Each row comes from the steps of one path. Every step used is in the known rows, and no mark comes twice. Write the path behind each row, first mark first.
(in the rows, 128 means zero)
Known rows
kideg-meva: [128 132 155 145 127 139 125 121 133 104 117 105 161 100 144 157 140 133
 144 118 119 159 139 139 127 142 140 125 104 115 119 143 114 127 115 136
 131 107 163 129 138 117 117 127 111 126 135 130 157 126 131 125 125 135
  87 127 129 132 123 125 127 131 128 109 101 146 130 118 116 131 141 121
 153 137 154 114 145 146]
meva-riri-vuzum: [123 148 132 133 161 108 110 138 133 139 124 108 136 115 144 125 136 170
 140 107 120 166 125 150 125 128 118 159 123 153 125 118 112 138 125  84
 129 126 157 127 124 107 135 122 100 128 146 138 127 128 136 109 128 107
  88 100 131 133 126 103 118 128 128  92 121 146 138 109 122 125 138 144
 132 118 148 116 146 130]
kideg-vuzum-tipu: [118 165 130 133 112 137 157 129 120  95 134 107 151  99 116 113 140 128
 140 116 120 154 113 134 138 147 123 171  95 163 120 158 112 124  97 161
 133 109 155 124 146 115 136 125 109 131 114 139 121 123 117 121 109 143
 113 118 118 118 130 110 133 134 122 101 111 130 136 107 111 108 132 119
 136 106 144 133 160 135]
muvez-detamot: [137 112 153 146 127 132 135 136 123 128 125 114 136 114 152 152 123 114
 138 115 121 164 137 130 112 110 139 127 146 143 132 161 122 128 105 128
 120 115 147 112 134 130 124 121 121 120 130 136 119 126 130 127 129 143
 119 119 137 149 122 117 136 132 127 121 126 155 134 121 106 125 155 127
 136 108 144 119 149 135]
kideg-meva-tipu-muvez: [138 118 149 162 120 126 105 113 137 114 129 119 177  97 145 106 152 149
 154 140 117 168 158 150 120 111 139 164 109  93 103 156  97 114  97 146
 103 107 190 147 122 116 125 128  49 126 134 141 150 134 134 116 125 127
  98 128 124 154 111 131 145 130 137  94 113 130 127 122 103 115 142  93
 156 116 150 113 147 122]
tipu-muvez-detamot-meva-riri-vuzum: [153 145 146 170 179  99  99 126 117 141 125 123 161 119 176 141 126 157
 139 113 117 208 127 147 118 155 150 126 180 152 135 108 128 132 108  72
 121 148 175 130 108 127 137 128  64 139 193 149 103 135 154  95 132 122
  52 103 139 200 143 116 143 139 128  89 135 123 145 105 119 131 167  87
 133 107 152 129 172 137]
muvez-detamot-meva-tipu-podud: [141  98 146 173 114 125 100 123 106 133 137 107 176 117 168 152 133 135
 136  96 132 183 157 135 102 118 125 148 141 134 133 177  90 120  99 164
 116 135 147 109 132 127 152 137 137 122 164 137  95 105 136 120 145 134
 112 110 137 150 139 115 145 133 106  86 130 154 138 120 122 119 172  85
 147 129 139 109 170 141]
meva-kideg-vuzum-tipu-muvez: [115 173 129 169 101 120 162 131 133  83 146 122 176 108 124  63 151 144
 148 169 121 165 118 153 131 126 126 180 133 129 120 147  97 113  92 159
 126 130 184 182 138 124 130 127  46 139 116 155 127 144 117 101 113 131
  70 117 117 137 114 129 159 134 124 100 130 126 137 107  98 107 167  88
 142  86 144 142 184 117]
koli-vuzum-tipu-muvez-detamot: [133 123 169 135 106 114 128 142 124 113 141 119 148 106 147  89 129 108
 152 133 113 153 139 124  98 112 138 167 151 145 124 151 140 124  91 126
  75 126 177 125 131 158 131 126  81 121 103 155 130 145 141 112 117 140
 119 106 124 167 120 115 161 143 153 105 151 142 136 116  95 119 153  64
 118  63 132 145 177 120]
koli-vuzum-kideg-meva-tipu-muvez-detamot: [107 105 166 181 130 125 105 109 128 114 118 118 178  86 184 101 144 112
 159 133 113 156 146 148  82 106 150 194 134  78 117 170  89 110  93 139
  86 126 216 171 112 163 140 124  63 112 134 146 150 146 159 121 123 129
  99 107 126 163  94 135 169 142 155  91 128 134 129 127  95 120 167  61
 152  66 128 130 157 102]
tipu-muvez: [142 135 145 144 123 121 128 126 132 120 140 133 162 113 147 100 135 145
 143 154 115 159 146 146 115 130 136 140 147 122 112 133 119 120 101 117
 119 121 152 133 134 106 112 123  92 131 112 131 142 135 125 100 134 128
  96 120 127 166 113 131 148 123 121 106 119 134 139 122  95 123 140 109
 128 120 140 117 149 122]
riri-vuzum-tipu-muvez-detamot-meva-kideg: [134 148 157 175 145 100 127 136 123 116 136 115 181 125 156 115 142 120
 148 122 119 195 117 146 114 117 150 122 192 112 139 158 112 126  95 118
 113 146 194 146 113 152 139 135   4 144 160 165  97 129 127  82 124 133
  58  97 123 173 142 124 153 149 120 111 143 142 141 106 107 125 189  58
 136  86 144 146 205 119]
riri-vuzum-kideg-meva-detamot: [114 165 155 168 189 138 111 121 146 121  87  95 183 100 194 171 157 112
 139 108 110 203 120 161 125 132 116 115 150  85 128 167  84 136 119 111
 118 128 198 154 110 127 130 134  53 122 160 123 133 118 141 118 125 118
  62 105 123 143 111 130 125 129 119  87  93 149 134 117 114 123 163 146
 153 123 135 140 132 115]
muvez-detamot-meva-tipu: [138  91 148 177 120 129 115 118 110 129 122 106 161 120 137 154 124 131
 135  96 126 163 145 132 116 110 134 139 129 127 129 161 100 129  87 145
 132 123 154 103 127 157 147 134 117 126 155 149 103 112 136 124 136 141
 139 125 135 151 128 119 140 130 111 123 122 151 131 123 117 120 157  79
 149 116 143 103 154 139]
vuzum-kideg-meva-riri: [116 148 148 143 138 137 109 105 140 115 108 102 172  90 170 151 138 136
 135 134 119 166 125 147 111 146 134 158 112  72 125 130  90 115 119 113
 133 126 186 156 144 121 141 122 119 119 160 129 155 136 156 117 122 118
  51 106 132 118 107 120 133 126 118  90 101 156 126 114 118 124 153 102
 149 121 140 103 132 120]
detamot-meva-kideg-vuzum-tipu-podud: [113 177 128 183 101 130 152 125 109  82 149 104 192 113 153 105 152 150
 135 124 133 165 121 146 123 168 114 170 132 143 136 151  80 118 102 176
 153 149 153 150 151 112 153 141 109 137 146 146 112 112 116  97 130 127
  49 114 121 111 144 121 154 134 105  82 121 135 145 105 123 117 188  83
 142 119 149 128 198 146]
detamot-meva: [136 128 154 160 132 132 130 117 113 117 130 108 161 125 136 150 126 141
 127 115 121 137 134 138 124 168 142 117 130 127 127 136 119 134 105 131
 151 125 126  92 139 124 127 137 141 132 141 132 130 110 130 101 138 131
 101 128 131 138 133 126 138 124 104 119 101 142 143 128 119 135 140 100
 134 142 144  97 160 152]
detamot-meva-riri-vuzum: [137 156 135 156 174 112  99 124 119 133 121 105 153 120 144 149 133 175
 128  98 121 166 121 145 130 176 132 140 141 151 129 109 119 141 116  82
 149 144 152 102 122 116 141 132 109 132 177 141 120 121 142  97 133 110
  79 102 131 148 141 110 127 129 118  94 110 136 142 110 133 136 146 115
 129 133 151 107 155 148]
vuzum-kideg-meva: [115 131 156 148 138 141 129 102 134 108 113 108 181  95 186 144 143 117
 136 126 116 157 126 149 108 139 142 137 120  64 121 143  92 119 116 141
 134 110 173 144 142 119 124 125 117 122 130 122 158 125 140 115 123 130
  78 117 125 123 105 127 138 129 119 105  97 158 130 122 110 129 156 117
 154 127 135 114 138 126]
koli-vuzum: [107 128 152 150 114 122 130 129 126 107 137 112 131 110 137  94 131 143
 142 116 120 100 138 133 103 135 121 167 112 150 118 141 129 138 110 122
 121 120 134 100 137 132 120 128 141 115  99 134 157 133 138 115 138 119
 150 119 126 123 110 122 144 120 150 110 112 143 142 130 109 133 136 115
 123 102 136 116 144 134]
meva-riri: [133 141 134 134 119 124 117 127 134 125 125 112 133 112 134 126 128 165
 133 134 123 150 137 139 122 123 116 157 108 133 121 119 111 127 115 110
 134 130 149 129 143 111 134 121 142 123 136 135 137 131 138 120 133 119
  97 109 135 128 119 111 126 119 117 101 119 154 137 120 116 119 127 111
 130 123 145 104 136 131]
militik-tipu-podud: [142 162 128 136 116 129 120 135 121 115 147 119 165 116 194 132 147 132
 142 135 123 186 140 144 114 137 117 157 122 143 121 151 119 110 134 167
 131 138 141 137 158 106 133 130 133 122 140 105 120 123 125 130 135 131
  67 110 133 125 118 112 130 125  84  76 123 159 142 118 111 131 152 124
 134 133 124 121 163 141]

Which path is each row?
[134 147 145 132 159 111 106 132 114 136 119  94 143 118 131 163 132 135
 134  81 123 188 116 130 124 141 133 135 154 147 142 142 123 138 103  88
 116 135 176 105 125 147 159 133  78 133 184 158  89 121 143 112 114 131
  73  97 133 155 158  94 120 151 117 102 137 156 135  96 128 122 161  74
 127 106 146 127 176 138] -> muvez-detamot-meva-riri-vuzum-tipu
[116 123 157 169 174 118 100 115 132 136 112 115 194  94 206 129 153 109
 159 112 111 212 138 161  99 100 143 157 159  71 121 175  82 116 104 123
  98 117 226 173  96 137 137 120   8 128 167 140 120 136 148 115 118 128
  71  99 125 179 107 126 151 148 144  89 125 139 127 107 101 121 175 109
 164  80 132 143 153  98] -> riri-vuzum-kideg-meva-tipu-muvez-detamot
[ 93 132 159 150 127 127 129 116 127 122 133 111 155 104 163  90 134 124
 137 127 116  95 125 144  89 134 128 180 130 102 121 157 106 128 117 124
 124 130 155 120 139 139 127 125 148 114  90 126 158 131 143 108 138 117
 126 104 121 117  93 126 158 120 129 110 107 153 141 134 105 133 151 103
 125  91 119 114 138 115] -> koli-vuzum-kideg
[166 149 143 182 146 133 120 124 111 109 133 126 173 123 200 162 123 110
 143 142 115 211 129 140 123 153 170 114 166 147 132 134 143 118  99 139
 140 150 163 134 133 148 131 137  92 132 179 133 104 129 137 125 126 152
  62 121 137 195 134 128 150 140  92 107 127 133 142 119 105 139 165  54
 134 111 133 125 176 142] -> militik-tipu-muvez-detamot-meva
[128 165 136 105 147 115  90 140 131 121 127 100 170  94 164 143 163 148
 143 101 124 202 127 145 125 142 110 159 119 128 129 136  99 120 138 111
  90 130 196 127 136  99 149 126  70 129 164 140 128 122 136 106 112 113
  29  90 127 117 143  93 117 151 138  50 128 155 135  87 129 118 154 116
 136 127 148 136 181 138] -> kideg-meva-riri-vuzum-tipu-podud
[159 140 155 147 119 117 106 120 114 127 127 112 169 113 127 143 117 130
 136 136 120 193 133 129 122 134 144 133 157 123 133 119 121 119  85 100
 108 146 174 128 138 145 150 131  88 136 174 159 104 134 148 103 118 139
  66 103 136 185 150 110 142 148 120 100 153 144 136 106 111 114 154  35
 120 101 144 115 177 128] -> vuzum-tipu-muvez-detamot-meva-riri
[145 113 159 175 134 135 126 121 108 126 121 105 159 124 155 171 117 121
 131 103 123 161 133 127 115 152 149 101 154 140 140 151 124 132  95 127
 142 128 138 101 134 142 131 131 138 127 160 138 112 114 137 119 135 148
 104 120 138 160 140 120 138 133 103 122 117 150 140 123 115 133 160  91
 139 130 147 108 160 150] -> muvez-detamot-meva
[129 161 154 176 185 104  95 117 115 145 118 120 177 115 211 140 127 135
 134 122 113 207 120 155 105 166 149 134 199 100 142 129 104 123 109  67
 126 155 191 147 114 130 149 125  72 134 196 146 100 133 158  94 131 118
  37  88 134 196 127 124 153 142 118  83 128 134 144 104 112 133 180  64
 132  94 133 121 166 117] -> tipu-muvez-detamot-meva-riri-vuzum-kideg
[141 115 143 180 122 123 107 112 117 127 140 120 182 117 130 103 134 158
 137 139 121 162 159 148 116 133 142 150 132 107 109 138  98 121  86 138
 129 129 151 127 125 125 133 135  87 136 139 145 125 124 129  97 140 124
 116 127 125 167 118 133 150 122 111  95 110 128 137 127 112 120 139  63
 136 126 140  99 156 125] -> detamot-meva-tipu-muvez
[124 152 158 168 149 146 121 109 149 116  91  97 186  98 186 166 146 109
 134 130 113 176 127 154 127 129 123 120 129  64 126 158  84 125 112 129
 122 125 182 156 132 133 133 136  98 120 150 122 147 118 142 122 125 131
  69 115 127 133 105 136 134 120 116  98  96 161 127 128 109 116 159 107
 152 130 135 122 122 113] -> vuzum-kideg-meva-detamot
[122 160 136 103 149 110 108 140 132 138 125 102 129 111 117 124 141 146
 140 105 120 169 124 141 132 115 108 161 117 130 125 144 112 136 114  88
 109 127 178 116 132 118 147 125  77 133 139 148 113 127 133 112 111 115
  89  93 125 122 134  92 110 137 126  90 130 153 134 103 123 112 138 115
 118 102 141 126 157 121] -> meva-riri-vuzum-tipu
[123 105 144 170 116 128 114 113 116 126 132 104 161 119 116 134 132 151
 130 112 124 134 147 141 119 128 128 144 106 113 113 158  94 130  90 140
 141 126 134 100 133 140 141 138 127 130 134 141 127 110 128 111 139 126
 138 125 128 125 127 123 139 119 105 114 104 144 133 133 119 117 134  85
 137 135 141  93 146 136] -> detamot-meva-tipu
[112 121 140 153 118 139  97 105 128 125 131 107 200  87 188 123 159 124
 143 122 124 171 151 157  96 113 109 174 107  60 114 182  61 106 121 166
 111 121 191 161 142 110 148 127 114 118 137 118 144 114 138 117 131 117
  77 107 124 105 100 121 148 127 114  68 107 162 130 118 112 113 160 106
 158 123 129 111 146 115] -> vuzum-kideg-meva-tipu-podud
[163 178 135 174 186 111  96 132 115 119 121 125 158 120 196 164 128 144
 145 120 115 232 118 150 126 168 157 141 168 163 136 117 146 124 112  91
 138 163 180 150 116 137 149 134  58 135 214 141  92 137 152 118 126 129
  22  94 140 191 147 113 135 147 101  84 141 132 144 102 115 141 172  65
 132 102 133 134 177 138] -> militik-tipu-muvez-detamot-meva-riri-vuzum
[118 157 137 198 112 139 162 126 111  82 124 103 165 114 136 137 136 122
 138 116 129 166 108 135 132 152 144 153 146 153 150 160 103 124  85 169
 149 137 172 151 136 156 150 138  98 134 159 162  95 119 128 118 115 148
  71 112 127 141 143 125 153 145 111 118 130 139 138 105 116 119 183  66
 148 102 152 134 192 140] -> muvez-detamot-meva-kideg-vuzum-tipu
[ 94 132 146 152 176 123 101 105 137 127 112  98 182  95 174 133 162 125
 146  94 115 169 132 160 109 110 124 165 109  67 117 181  76 123 117 138
 124 110 202 143 111 125 140 126  58 126 143 127 138 120 138 115 120 116
  95 103 119 114 103 121 135 136 124  89  96 148 127 115 115 120 157 132
 161 109 134 127 134 108] -> riri-vuzum-kideg-meva-tipu
[128 159 134 187 101 127 148 130 104  89 139 107 181 110 169 129 147 126
 138 111 136 186 119 138 124 154 121 169 153 156 153 168  94 117 100 181
 137 150 163 147 146 128 157 137 116 133 162 155  95 112 126 110 127 143
  47 108 128 133 146 119 159 144 103  93 140 142 142 102 118 115 199  65
 148 106 149 141 210 145] -> muvez-detamot-meva-kideg-vuzum-tipu-podud
[145  98 149 164 112 120 113 132 127 134 140 126 161 109 141 109 131 129
 150 135 119 178 160 139 107  71 136 158 141 121 117 164 110 119  87 139
  93 120 178 140 120 139 133 121  70 126 124 147 116 135 132 122 131 135
 131 118 132 173 110 123 150 132 135 105 134 145 131 122  96 108 149  80
 141  93 138 126 151 112] -> meva-tipu-muvez-detamot
[175 160 131 172 142 128 103 118 114 109 130 124 160 117 192 165 118 143
 142 147 117 228 129 139 124 152 160 142 157 144 136 111 140 114 103 112
 139 158 166 151 138 147 150 136  99 128 203 138 105 140 153 126 126 139
  34 111 142 194 137 119 145 138  98  93 142 140 140 114 111 133 166  48
 130 112 135 116 170 141] -> militik-tipu-muvez-detamot-meva-riri
[144 146 161 149 161 113 118 128 111 135 129 114 174 123 149 143 136 109
 141 106 112 205 129 137 115 140 148 106 193 143 132 148 132 131  90 107
 102 129 183 114 112 140 133 134  36 144 165 151  91 123 131  92 116 146
  76 102 124 182 148 113 143 153 123 100 136 131 142 100 112 127 166  82
 128 100 141 139 194 133] -> riri-vuzum-tipu-muvez-detamot-meva
[138 144 151 167 138 146 113 128 149  97  95 100 169 104 159 171 143 131
 138 122 116 191 138 145 141 123 122 107 118 118 126 150 104 132 110 134
 116 124 168 141 126 131 125 135  86 127 144 132 144 120 131 126 127 135
  79 126 130 141 119 132 124 119 128 101 100 147 130 124 113 119 138 120
 151 141 152 121 131 134] -> kideg-meva-detamot
[146 186 120 231 134 134 155 125 113  67 136 128 181 118 209 130 134 137
 152 154 122 208 107 152 134 177 166 158 167 153 140 129 121 113  96 168
 170 161 165 187 135 151 141 137  70 134 187 144  98 139 136 130 126 148
  35 118 134 177 130 141 169 139  93 106 130 116 143 113 104 134 199  58
 158  87 143 138 194 141] -> militik-tipu-muvez-detamot-meva-kideg-vuzum
[155 168 138 168 128 125 128 121 109  99 129 119 164 103 147 135 126 145
 134 133 119 200 119 136 133 171 149 161 147 169 139 121 114 117  76 122
 126 139 179 152 133 137 154 129  87 138 187 162  97 137 147 112 111 143
  49 108 132 190 151 113 150 149 126  89 137 112 139  95 114 112 161  55
 130  91 153 127 189 141] -> kideg-vuzum-tipu-muvez-detamot-meva-riri
[ 97 148 154 145 184 133 115 111 134 127 110 102 179  98 195 144 156 116
 143  99 112 171 117 159 112 152 137 135 139  76 125 151 101 130 126 110
 129 114 188 140 122 115 124 123  69 125 145 124 150 121 139 109 121 119
  60 107 120 128 110 120 138 139 121  89  96 144 133 112 114 133 159 139
 153 118 137 129 151 122] -> riri-vuzum-kideg-meva
[124 135 145 187 115 125 139 117 124 102 134 107 174 129 125 124 134 152
 133 130 130 127 126 147 121 137 140 127 134  96 131 140 102 130 107 136
 165 140 142 129 140 135 131 137 110 130 136 149 136 119 125  94 141 123
  91 126 128 126 123 134 148 119 100 125 110 155 141 131 117 133 168  77
 142 139 146 106 166 135] -> detamot-meva-kideg
